Known rows, with every step that occurs
V -> M -> Z: [-21  -6   5  12 -10  -3   4   3  -3   1  23 -10   0  -3   6   7  10  -9
  -9  -4  -8  -7  -4  21]
E -> J -> L: [-11  -4   3  -8 -19  -3   2   0  -1   9  19  -3   3  -4  15 -17  21  -2
 -10   8 -13 -24  -6  19]
J -> L: [  0  -3  -6  -4  -1  -5  -4  -3  14  13   9   0   6   3  15 -20  23  -9
  -8   5 -18 -23  -2  18]
J -> L -> T -> G -> M -> Z: [ -5   2 -18   1 -18  -1 -14  -5  11   8  24 -17  -1  17  32  11  12  -5
  -5  -5 -27 -15  14  20]
N -> R -> G -> M: [-13   4  -9  -2 -10 -14  -5  -2 -10   7  13 -18  -2   7  27   5  -2   4
 -13   6 -18 -24  11  20]
N -> R -> G -> M -> L -> T -> Z: [  1  -2   1   9 -20  -9 -12  -8   2   1   5 -31  -8  -4  40  26   9   0
 -13   9 -15 -28  25  19]
N -> R: [  1  -8  16  -5  -2 -10   7   0   0   9   9 -14   2  -6  14   0   9  -5
 -13  11 -12 -28   1  17]
L -> J: [-20   8  10  -8  -7  -7   5   2  -3  -3  14  -4  -6  -4  11  -7  19  -1
  -8   3 -14 -19  -2  16]
V -> M -> L: [-19   9  -1  12  -1  -8  -5  -7  11   3  15  -5  18  -4  15 -11  28 -11
  -7   1  -7 -21   0  17]
N -> R -> S: [ -6  -5   9   1 -13  -5   9   8 -11  11  11 -21   1  -8  14  -2   7  -2
 -17  13 -14 -34  -4  22]
T -> L -> J -> S: [-20  -2  19   3 -11   2   8   5   9  11  19 -15   6  -5  19 -15  18  -1
 -14  16 -22 -33 -10  22]
T -> G -> M -> N -> R: [-17  -3 -13   3  -2  -8  -4  -2  -4   7  16  -9   7   2  34   8  11   1
 -12   5 -29 -31   8  21]
N -> R -> G: [  4  -2   2  -3  -6 -13   6   1 -13   7   8 -18  -6   3  25  14   5   2
 -16  10 -22 -30   6  20]
G -> M -> L: [-14  13 -10   1  -1 -10 -16  -8  15   4  14  -6   8   5  17 -15  14  -7
  -3   5  -4 -21   4  16]
G -> M: [-19  10  -8  -3   0  -9  -5  -1   2   5  16  -3   0   4   9 -18   7  -4
  -6   3  -8 -15   2  18]
E -> J -> L -> T -> Z -> M: [-16  -2   7   6 -33   8  -1   0   6   5   5 -13  -7 -23  25   5  28  -6
 -11   2 -12 -14   7  20]
N -> R -> G -> M -> Z: [ -9  -7  -3   1 -20 -10  -6   1 -12   5  18 -25 -12   8  26  26 -13   2
 -13   3 -15 -15   9  22]
T -> Z: [ -4  -8  10   5  -2  -1   6   4  -5   2   5  -4 -13  -6   7   0  13  -5
 -14  10 -10 -13   1  21]
E -> J: [-12   3  12  -6 -15  -4  11   4 -16   2  21  -7  -7  -6   6  -8  13   1
 -10  10  -7 -22  -8  19]
M -> N -> R: [  1 -15   8   1   0  -8   8   2   0   7   8  -8   0 -14  22   6  18  -7
 -11  10 -20 -35  -2  20]
Z -> M: [-17  15  -3   3  -1  -4  -1   2   5   5   3  -3   0  -7  11  -6  17  -9
  -7   0  -9 -13  -2  17]
M -> Z: [  1  -8   8   0  -7  -3   4   5  -5   2  15 -11 -15   2   6  11   5  -7
  -8   4  -8 -11  -6  20]
G -> M -> L -> J -> S: [-33  17   9   1 -11  -5  -7   0  12   2  17 -13   9  -7  20  -6  17  -2
  -3   8 -12 -26  -1  19]

Rows
[-19  -1   9  -2 -13  -2  -1  -1   9   5  19  -8   3   2  19 -19  17  -1
 -13   8 -17 -26  -5  17] : T -> L -> J
[ -1  20   0   6  -5  -4 -10  -6  21   2   1 -15   2 -10  25   4  30 -15
  -2   0  -7 -24   8  14] : Z -> M -> L -> T
[-31  11  11   9 -16   1 -10  -3  12  -7  -3  -7  -5 -20  22  12  26  -7
  -9   1  -5 -10   4  16] : T -> Z -> M -> L -> J
[-16 -16  10  15  -8   1   3   4   2   3  -7  -8  -7 -30  26  21  19  -9
 -16   6 -16 -20   3  21] : T -> Z -> M -> N -> R
[ -6   9  -8   2 -14  -2  -5   0  -4   0  26 -21 -11  16  24  20   4  -1
  -6  -3 -20 -14  12  20] : L -> T -> G -> M -> Z
[-13   3 -14   9 -18  -1   0   5 -11   7  20 -25   2  -2  41  14  16   3
 -13   5 -34 -42  12  24] : L -> T -> G -> M -> N -> R -> S
[  4 -10  -4   3  -5 -10   5   3 -14   5   7 -12  -9  -4  33  19  15   0
 -14   9 -29 -36   4  22] : M -> N -> R -> G
[-13   8   2  14  -5   1 -10  -3  13   1  -7  -7  -3 -15  18   8  21 -12
 -10   6  -3 -12   3  17] : T -> Z -> M -> L
[  1  -1   7  -8 -24  -1   3  -1   3   7  20 -12  -1  -7  20  -9  27  -4
  -6   6 -16 -29   2  18] : E -> J -> L -> T
[ -6  -1  -8   3  -7  -7  -2  -4   0   5  18 -18   3  -1  40  17  18   0
  -9   3 -32 -36  16  20] : L -> T -> G -> M -> N -> R
[ 12  -2  13   8  -6  -1  -2  -3  11  -1   3 -16 -10  -9  20  11  26 -10
  -8  10  -8 -24  11  18] : M -> L -> T -> Z
[-33  24 -12  -2 -10  -8 -16  -9   5  -4  21  -8   7  13  30   0  18   4
  -6   0 -19 -22   9  15] : T -> G -> M -> L -> J
[-16 -10  -3   1  -4  -9  -3  -1   3   7  12  -7   4 -11  23  -2  11  -5
  -9   6 -17 -28   3  19] : G -> M -> N -> R
[ -9  19 -15  -1  -4  -7  -4  -4  -1   3  22 -14  -1  15  25   0  13   1
  -6   0 -23 -23  14  18] : L -> T -> G -> M
[-14   1  23  -2 -13   0  19  11 -15   7  20 -14  -4 -13   6  -3  12   1
 -11  18 -12 -30 -13  25] : E -> J -> S
[-15   1  -9  -2 -36   2  -9  -2  -3   5  34 -21  -4  10  32  13  10   3
  -7  -2 -22 -17   9  21] : E -> J -> L -> T -> G -> M -> Z
[ -3  16  -7   0  -6  -8 -14  -8  18   2  15 -15   3   2  22  -8  20  -9
   0   3  -7 -25  12  15] : G -> M -> L -> T
[ -5   5   1   8 -11  -2 -13  -6  14   0   8 -16  -6  -4  22   3  18  -8
  -5   6  -5 -18  16  17] : G -> M -> L -> T -> Z
[-28  24 -16  -2 -17 -12 -17  -7  -1  -5  16 -11  -3   9  30   3  14   4
  -5   0 -16 -21  10  17] : R -> G -> M -> L -> J
[-15  20 -20   3   1  -9 -16  -9   7   4  18  -7  10  18  27  -5  14  -1
  -6   4 -17 -24   8  17] : T -> G -> M -> L
